Each row was made from one small tree. The marks that hang from a mark follow it in brackets, in alphabetical order. Every link used is in the known rows. Write each row's tree.
In the rows, 128 means zero.
Known rows:
Q[F[J P[Z[L]] X]]: [ 99 132 118 151  67 128 171 129 117  87  95 167  71 113 134 138  74  64
 186 138 145 180 130]
K[Y[J Q]]: [165  91 169 136 175 137 176  96 125 125 106 131 116 126 142 120 124 120
 128 137 112 120 163]
L[Z[P X]]: [111 107 145 186  92 120 170 128  85 121  32 176 109  88 124  95 175  41
 164 122 139 154 197]
Y[K Q]: [175 101 141 153 193 164 152  91 152 142  84 118 112 115 116 166 143 120
 130 124 108 119 170]
Z[L P X]: [ 97 115  92 146  83 128 149  95  82 123  48 202 121  89 115  90 152  44
 195 162 106 155 173]
K[Y[J Q[F[P X]]]]: [147  96 154 130 145 119 187  98 125 135 124 112  95 133 145 142  93 111
 129 134 126 121 138]
J[F[P Q X] Y[K]]: [122 136 125 134 111 107 176 152 170 153 102 124  94  61 152 170  87 111
 120 162 152 150 159]
K[Y[J[F[P[Z]]]]]: [154 116 165 128 132 111 179 123 121 122 113 157 109 120 162 100  95 103
 123 151 138 154 159]
Z[P X]: [112 110 120 154  97 126 152 122  82 119  46 200 115  93 112  96 160  59
 171 141 111 166 168]
K[Y[Q]]: [153  90 163 136 182 149 175  82 112 121  98 154 124 122 136 129 136 121
 148 148 105 149 169]
Q[F[J P[Z] X]]: [108 129 133 154  75 128 173 143 118  88  92 167  67 117 133 142  77  72
 172 130 148 187 127]
Y[Q[F[J P[Z] X]]]: [139 115 126 164 119 145 181 122 135  99  91 140  80 132 130 165  93  87
 175 136 125 165 135]
F[P[Z[X]] Q]: [137 125 109 145  97 145 159 153 142 118  99 173  97 112 138 129 109 103
 195 124 146 156 126]
Y[J K Q[F[P X]]]: [169 108 129 147 145 128 165 113 168 160 117  65  77 127 129 184  87 108
 107 105 134  84 132]
F[J[Y] P[Z] Q X]: [111 143 109 142  48 125 172 179 164  81  91 166  54  92 154 138  64  92
 185 151 160 170 123]
Q[F[J]]: [108 104 165 164 122 143 161 124 112  87  78 185 101 101 117 134 125  89
 157 122 129 177 166]
Y[J K]: [167 112 159 147 155 135 142 126 152 140  94 117 100  94 121 129 128 111
 100 101 136 102 166]
L[Z[X]]: [126 103 161 196 123 136 177 132  99 126  47 169 123  83 116 104 171  59
 163 115 146 158 182]
K[Y]: [132  99 172 132 160 137 169  97  99 114  98 175 121 104 134 107 136 115
 142 141 120 164 173]
Q[F[J[Y[K]] P X]]: [103 118 127 154  79 114 169 134 132 121  95 152  74  95 128 159  81  91
 136 137 147 169 139]
F[J[Y] Q X]: [ 93 127 145 147  86 135 166 167 156  75  69 166  71  59 132 140 101  93
 171 145 148 156 148]
Y[J Q]: [172 108 155 169 175 147 167 123 149 116  92 118 112 108 120 139 143 109
 141 121 114 118 166]
P[Z[L X]]: [144 109 113 158 118 169 164 116  97 119  59 199 126 109 117  90 132  71
 189 144 105 166 160]
F[J[Y[K]] P Q X]: [102 143 113 133  63 109 155 161 183 106  98 143  52  74 144 164  66 100
 160 147 172 146 121]
Q[F[P X]]: [101 125 136 155 114 121 178 131 112 119 110 141  88  94 121 157 110  88
 161 120 141 173 137]

Write each row's tree:
[133 116 181 123 146 110 180 120 117 117 105 143 107  94 152 109 106  96
 120 148 137 145 160] : K[Y[J[F[X]]]]
[137 110 148 161 118 139 150 129 140 106  64 187 103  83 122 123 123 104
 127 147 129 167 180] : F[J[Y[K]]]
[127 127 164 114 126  99 178 130 138 119 124 134  94  98 162 123  87 102
 134 147 153 137 142] : K[Y[J[F[P Q X]]]]
[ 94 119 132 162  78 112 177 141 123 107  94 166  80  90 127 149  89  85
 153 144 145 187 141] : Q[F[J[Y] P X]]
[153 124 115 156  78 130 157 140 148 111  83 189  89 113 141 122  86 103
 141 154 143 181 155] : F[J[Y[K]] P[Z]]
[171  95 145 151 162 144 164 112 159 155  99  68  83 122 122 175 104 108
  99 100 118  75 148] : Y[J K Q[F[X]]]
[159  81 113 179 132 155 191 122 115 154  76 163 132 120 123 140 127 114
 140 149  92 163 169] : J[Y[Q[F[P[Z[X]]]]]]
[108 132 124 152  75 120 158 158 169  90  99 185  84  84 143 142  97 112
 175 150 160 172 145] : F[J[Y] P Q]
[150  94 120 173 134 151 196 127 122 143  87 140 112 110 130 150 119 115
 140 148  99 164 171] : J[Y[Q[F[P[Z] X]]]]
[191 102 149 154 181 150 151 106 169 147  96  91 102 118 121 156 127 118
 106 110 118  82 164] : Y[J K Q]
[132 144 139 142 122 129 173 153 150 105 105 165 108  95 152 141 107 100
 173 150 148 179 160] : J[F[P[Z] Q]]
[105 125 140 138  92 136 156 158 169  96  71 149  64  66 135 150  90 100
 147 137 149 135 146] : F[J[Y[K]] Q X]
[123 107 109 159 101 142 173 115  99 134  96 176 115 123 124 128 109  83
 174 131 123 173 147] : Q[F[P[Z[L X]]]]
[145 112 125 148 132 137 157 102 158 132  98 109  73 129 126 190  84  97
 139 127 135 128 130] : Y[K Q[F[J P X]]]
[113  92 158 173 114 142 170 128 112 100  72 189 109  94 120 132 126  98
 140 135 118 179 180] : Q[F[J[Y]]]
[144 146 144 126 122 101 154 152 184 139 117  92  75  82 148 160  82  99
 114 122 170 103 137] : Y[J[F[P Q X]] K]
[175  96 125 169 134 141 179 126 138 143 101 122 107 144 126 144 108  97
 145 116 118 121 137] : Y[J Q[F[P[Z[X]]]]]
[152 128 118 150 139 113 186 126 160 162  96 114 108  82 142 179  94 106
 112 181 131 158 163] : J[F[P X] Y[K Q]]
[125 123 144 139 133 129 175 150 160 144  79 128 103  55 143 160 106 109
 110 157 132 141 180] : J[F[Q X] Y[K]]
[172  87 135 167 176 159 167 105 145 158  75 134 127  95 119 153 145 133
 107 145  95 134 195] : J[Y[K Q]]
[138  95 125 173 141 140 194 121 127 144  92 136 116  96 123 161 126 116
 137 150 104 161 170] : J[Y[Q[F[P X]]]]
[ 90 146 117 142  58 109 166 171 169  86  98 162  59  68 144 152  76  94
 182 152 170 167 122] : F[J[Y] P Q X]
[178  82 116 165 148 159 179 108 139 169  87 130 116 123 130 161 115 133
 108 139  96 138 182] : J[Y[K Q[F[P[Z]]]]]
[168 133 141 133 126 120 152 149 180 140 111 113  89 105 153 144  87 107
 111 120 157 107 154] : Y[J[F[P[Z] Q]] K]
[148 125 113 160 106 137 164 137 114 123  92 188 111 117 126 112 118  89
 181 135 136 185 135] : F[P[Z[X]]]
[150 101 120 169 119 152 173 114 129 112  83 167 104 144 124 151 105  87
 177 140 119 166 135] : Y[Q[F[J P[Z[X]]]]]
[119 156 123 148  65 119 165 156 134  68  90 177  57 105 140 124  74  64
 193 148 164 198 115] : F[J P[Z] X]
[153 116 159 125 150 108 187 107 138 128 120 120 103 118 156 135  90 102
 131 159 135 136 145] : K[Y[J[F[P X]] Q]]
[147  88 129 178 149 145 189 114 126 147  91 147 129 104 123 156 137 125
 134 148  99 164 182] : J[Y[Q[F[P]]]]
[ 97 105 153 165 100 134 177 140 111  98  72 169  90  83 120 137 108  82
 145 136 125 177 161] : Q[F[J[Y] X]]
[131 135 110 150  89 111 165 133 164 115  90 140  67  95 133 165  77  92
 150 163 153 163 127] : F[J[Y[K Q]] P X]
[165  85 143 156 185 166 158  85 140 152  88 110 111 125 116 179 133 120
 119 112 102 114 170] : Y[K Q[F]]
[153 101 154 167 157 143 181 126 139 124  98  96  94 112 121 157 119  97
 135 111 117 111 151] : Y[J Q[F[X]]]
[174 127 134 142 121 114 153 142 155 154  97 133 103 109 140 127  92  88
 106 129 151 126 144] : Y[J[F[P[Z[X]]]] K]
